Known rows, with every way that one mark hangs from another
noza{dufa{sarur{bivego kamepon{nofi} zokor}} tepeko{nepar}}: [ 38.3  11.6   2.5 -56.1  63.5 -21.8  48.2 -37.5  16.8 -82.7  62.6 -38.5
  21.1 -45.1   5.5  10.1  76.6 -13.0  62.9 -73.4 -20.7]
kupibi{fibeg}: [ 19.2  11.0  19.4 -33.0  -5.5  39.6 -18.5   8.0   7.0  -5.5  31.3 -19.8
   8.1  21.9  14.4  -2.5  10.1   1.8  -8.9   2.0 -11.3]
noza{tepeko{nepar}}: [ -9.1  27.0  -5.0  -6.7   3.2  31.0  34.5  -1.0   8.1 -23.8  30.5 -11.5
  22.4 -21.5  18.0  29.4  11.4 -15.5  15.4 -11.7   3.0]
dufa{sarur{bivego kamepon{nofi} rapu zokor}}: [ 67.6 -27.3  13.9 -48.1  70.5 -37.7  19.9 -37.2 -27.6 -83.1 -15.5 -31.8
 -30.3  26.6 -28.2   8.1  49.5   8.9  29.3 -64.2  26.4]
dufa{sarur{bivego kamepon rapu}}: [ 26.7 -14.6  -1.5 -20.1  55.1 -50.2 -14.0 -17.9 -26.0 -55.8   0.2 -19.5
 -22.4  -3.4 -45.0  32.3  48.5  36.8  18.7 -44.6  -4.3]
dufa{sarur{bivego rapu zokor}}: [ 50.0  -6.4   7.6 -48.9  38.6 -45.1  34.9 -24.9   0.5 -75.2  21.4 -27.9
 -14.8  18.9 -12.4   1.3  65.3   7.9  14.2 -37.5  10.2]
tepeko{nepar}: [-12.1  13.4   0.4  -6.9   9.8  41.5   1.7  -2.9  17.5 -16.0   9.9 -17.6
  10.4  -8.3   5.7  22.9   0.7 -29.3  28.6  -3.6  12.2]
sarur{bivego dufa kamepon zokor}: [ 19.4 -27.3  20.2 -62.1  36.8 -32.4  22.7 -43.8  42.5 -31.6  -1.7 -23.7
  -2.2 -53.2  -0.7  -3.3  62.9  12.8   4.8 -50.9  11.5]
bivego{sarur{dufa rapu}}: [-23.6 -51.3  27.1 -57.4  21.2 -39.5  -6.6 -16.2  -2.4   0.7 -23.1 -35.9
 -21.6  -8.3  18.4  10.5  36.2 -23.4  26.5  -8.9  17.5]
bivego{sarur{dufa kamepon}}: [-42.3 -50.1  26.8 -31.1  22.5 -39.1 -29.2 -18.1  -5.0  14.7 -17.4 -23.7
 -13.0 -38.7  13.6  17.3  29.8   0.6  24.0 -33.6   7.2]
rapu{sarur{bivego dufa}}: [-10.9 -25.9  26.5 -36.2   6.6 -29.4 -13.9  -5.6   7.8 -25.3  19.0 -27.4
   0.9 -62.4   0.1  18.3  72.3  -6.7  14.3   8.4 -17.6]
noza{dufa tepeko}: [ -8.0  22.3 -14.1 -27.0   6.2 -22.5  27.9   0.0  15.9  -3.5  37.8  -0.6
  36.5 -37.2  15.5 -12.6  24.5  -9.4  -3.4   7.9 -46.9]
kupibi{fibeg{zokor}}: [ 31.3  18.2  23.8 -42.8   1.9  31.7  -4.9   1.0  41.7  16.6  46.3  -0.1
  18.7  18.9  25.7 -35.7  14.6 -28.1 -33.1  -5.4 -20.9]
dufa{sarur{zokor}}: [ 27.6   0.1  16.0 -13.2   8.4 -22.2  27.2 -17.2  -0.3 -45.6  35.8 -14.8
  -2.4  19.3  32.8 -12.0  33.7   8.1  17.5 -31.3   4.8]
dufa{sarur{bivego kamepon{nofi}}}: [ 38.5 -26.0  10.8  -3.0  42.8 -39.0 -10.6 -18.7 -39.1 -41.0  11.5  -8.8
 -32.1  -9.7 -35.0  22.6  37.2  38.6  43.6 -63.4  -3.5]
sarur{zokor}: [ 15.3   1.4   6.9 -24.2   4.4   1.8  30.7 -12.9  20.9 -21.0  -0.7 -11.3
   9.0  10.6  17.2 -21.8  14.7 -18.0  -5.8  -9.9  14.5]
sarur{bivego dufa rapu zokor}: [ 36.6 -25.6  20.1 -90.0  36.3 -29.8  41.1 -38.5  44.1 -48.5  -5.7 -35.6
 -10.9 -19.7   4.7  -6.3  70.0 -11.7   8.3 -26.1  21.7]
sarur{kamepon rapu zokor}: [ 18.7  -9.6  -1.0 -40.9  50.9  -3.0  19.1 -24.3   3.5 -38.8 -45.9 -24.9
   3.4  21.1  -9.4  -0.4   7.1 -16.4 -16.2 -17.2  32.6]
fibeg{kupibi zokor}: [ 15.9  24.1 -12.1   0.5  -6.9 -40.7  12.2   2.3  12.4  25.2  30.1  18.2
  10.1  -0.8   8.7 -15.8  22.8 -22.1 -47.7  16.8  -7.6]
noza{dufa{sarur} tepeko}: [  5.4  20.6  -5.1 -11.2   9.0 -48.8  26.0  -6.8  -2.0 -30.4  79.3  -3.8
  25.3 -26.5  32.3  -4.6  47.5  15.1  30.8 -10.8 -56.8]

Rows
[ 38.1 -33.3   6.5  -9.1  58.7 -24.5 -10.1 -18.0 -62.7 -54.7 -23.8 -20.8
 -34.9  36.8 -14.2  24.6   4.0  12.8  41.0 -38.1  17.0]	dufa{sarur{kamepon{nofi} rapu}}
[ 19.6 -53.0  38.0 -59.2  44.3 -24.2   7.7 -27.9  -2.9 -52.2 -17.8 -42.0
  -6.0 -45.3   1.1   2.2  72.5 -21.3  30.1 -29.7  11.4]	rapu{sarur{bivego dufa kamepon{nofi} zokor}}
[ 19.8 -28.2  15.3 -65.0  33.5 -30.5   9.1 -23.0  24.4 -24.5  -4.7 -23.5
 -22.3 -30.8 -14.5  14.2  55.5   3.4  16.3 -18.9   7.4]	sarur{bivego dufa rapu}
[ 42.0 -48.9  26.2 -76.6  62.0  -6.9  29.1 -43.0   1.9 -41.0 -47.4 -36.6
 -24.5   7.4  17.6  -0.5  20.4 -23.2  28.6 -35.1  45.5]	sarur{dufa kamepon{nofi} rapu zokor}
[ 34.6  -9.2   3.2 -25.6  32.4 -45.9   4.4  -9.9 -17.4 -54.8  20.1 -15.9
 -23.9   7.8 -28.2  20.9  51.2  25.1  22.2 -28.7  -5.4]	dufa{sarur{bivego rapu}}
[ 38.1  -4.9  -2.0 -60.0  34.5 -18.9  35.4 -23.0  21.8 -46.8 -17.7 -22.1
  -5.8   9.2 -26.2  -6.6  43.0 -14.2 -15.9 -19.7  24.6]	sarur{bivego rapu zokor}
[ 25.2 -26.5  22.4 -73.7  30.0 -15.1  39.9 -32.3  34.9 -36.0 -13.3 -31.9
  -6.4   2.0  35.1 -11.0  37.6 -24.9   8.0  -9.0  29.5]	sarur{dufa rapu zokor}
[  0.4 -30.7  14.6 -36.5  32.2 -34.6 -11.4 -31.3  26.0 -10.6  -0.2 -11.0
 -13.0 -64.1 -18.2  18.2  52.1  30.9  12.9 -40.8  -3.9]	sarur{bivego dufa kamepon}
[ 42.9 -12.6   4.8 -40.2  60.0 -49.4  16.6 -33.9  -3.4 -77.0   0.4 -30.2
 -13.2   8.3 -29.3  13.1  59.8  22.2   9.4 -55.4  12.5]	dufa{sarur{bivego kamepon rapu zokor}}
[ 53.6 -28.6  14.7 -36.8  64.8 -20.8  21.0 -32.0 -39.3 -72.8 -22.5 -30.3
 -25.3  46.7   2.3   4.4  14.6  -2.2  36.0 -44.1  33.3]	dufa{sarur{kamepon{nofi} rapu zokor}}
[ -2.3  32.9  -6.9 -20.6  20.7 -10.3  26.8  -6.9  12.2 -45.0  89.3 -22.8
  33.9 -41.1  37.3  16.9  47.0 -14.5  57.5 -18.8 -43.4]	noza{dufa{sarur} tepeko{nepar}}
[ 37.0 -51.6  18.5 -64.8  64.8 -29.0  -1.4 -32.7  -6.3 -34.2 -41.5 -24.3
 -37.9 -23.1 -30.6  21.6  39.6   3.1  33.1 -41.4  20.4]	sarur{bivego dufa kamepon{nofi} rapu}
[ -1.9 -34.7  29.0 -54.9  34.6 -31.4   0.7 -24.6  20.1 -46.5   0.3 -39.4
  11.8 -60.4  -1.9   5.4  81.4 -10.1   7.9 -19.4  -3.6]	rapu{sarur{bivego dufa kamepon zokor}}
[ 14.6 -34.6  10.6 -58.5  54.7 -35.7  -5.8 -30.6  17.2 -29.9 -23.5 -23.8
 -19.8 -40.1 -30.3  26.4  50.1  17.1  11.1 -33.2   8.5]	sarur{bivego dufa kamepon rapu}
[ 27.6 -33.9  16.7 -84.4  58.9 -34.4  24.3 -43.7  38.9 -47.7 -27.8 -36.9
 -10.9 -30.9 -13.3   4.7  62.9  -1.3  -0.3 -39.3  24.5]	sarur{bivego dufa kamepon rapu zokor}
[ 42.5 -21.5   9.5 -36.4  44.8 -12.6  22.6 -31.3   2.6 -40.4 -27.2 -17.5
 -16.3  -4.0 -33.9  -5.8  30.3   1.0   5.8 -52.8  27.7]	sarur{bivego kamepon{nofi} zokor}
[  7.7  -5.1  10.9 -31.7  10.2 -16.1  15.9  -4.5   3.5 -45.3   8.4 -28.2
  20.2 -22.5 -12.0  -5.6  62.1 -22.5  -8.2   1.5  -2.8]	rapu{sarur{bivego zokor}}
[ 21.1  -7.5  10.6  -6.7  30.0 -28.2  12.2 -26.3  -6.9 -50.3  16.3 -14.1
  -1.4  10.4  15.4   0.7  26.2  19.8  16.0 -43.6   6.1]	dufa{sarur{kamepon zokor}}
[-30.8 -58.4  21.9 -52.6  46.5 -38.3 -24.0 -20.2 -12.1  -1.5 -41.9 -41.6
 -22.5 -16.9   5.0  24.2  29.6 -12.8  23.2 -26.6  18.4]	bivego{sarur{dufa kamepon rapu}}
[ 16.5  26.9  -6.4 -51.8  52.8 -30.8  44.8 -35.6  36.6 -81.0  80.5 -35.4
  38.8 -61.1   6.5  16.0  87.0  -4.3  45.8 -60.5 -31.8]	noza{dufa{sarur{bivego kamepon zokor}} tepeko{nepar}}
[ -9.4 -48.1  32.1 -82.3  26.8 -33.6  20.5 -27.4  16.2 -18.0 -23.8 -47.4
 -14.0   3.4  38.3 -11.3  46.3 -38.6  20.4 -20.5  39.1]	bivego{sarur{dufa rapu zokor}}
[ 39.9  -1.1  13.4 -27.2  16.0 -44.4  26.0 -22.4  11.4 -61.0  43.8 -14.0
  -5.0   0.8  -2.4  -8.2  65.2  18.9  14.5 -48.6  -2.7]	dufa{sarur{bivego zokor}}
[-12.5 -32.5   7.2 -46.1  47.8 -25.4   1.3 -21.4 -14.4 -22.9 -56.6 -37.3
  -3.8  18.3 -11.1   2.5  17.0 -31.8  -2.9 -29.3  36.2]	bivego{sarur{kamepon rapu zokor}}
[ 40.6   3.9  -1.4 -68.2  78.4  -7.8  53.4 -33.6  -6.6 -89.0  28.8 -50.1
  20.1  -2.8  26.5  12.1  42.4 -39.8  66.6 -45.6   0.2]	noza{dufa{sarur{kamepon{nofi} rapu zokor}} tepeko{nepar}}
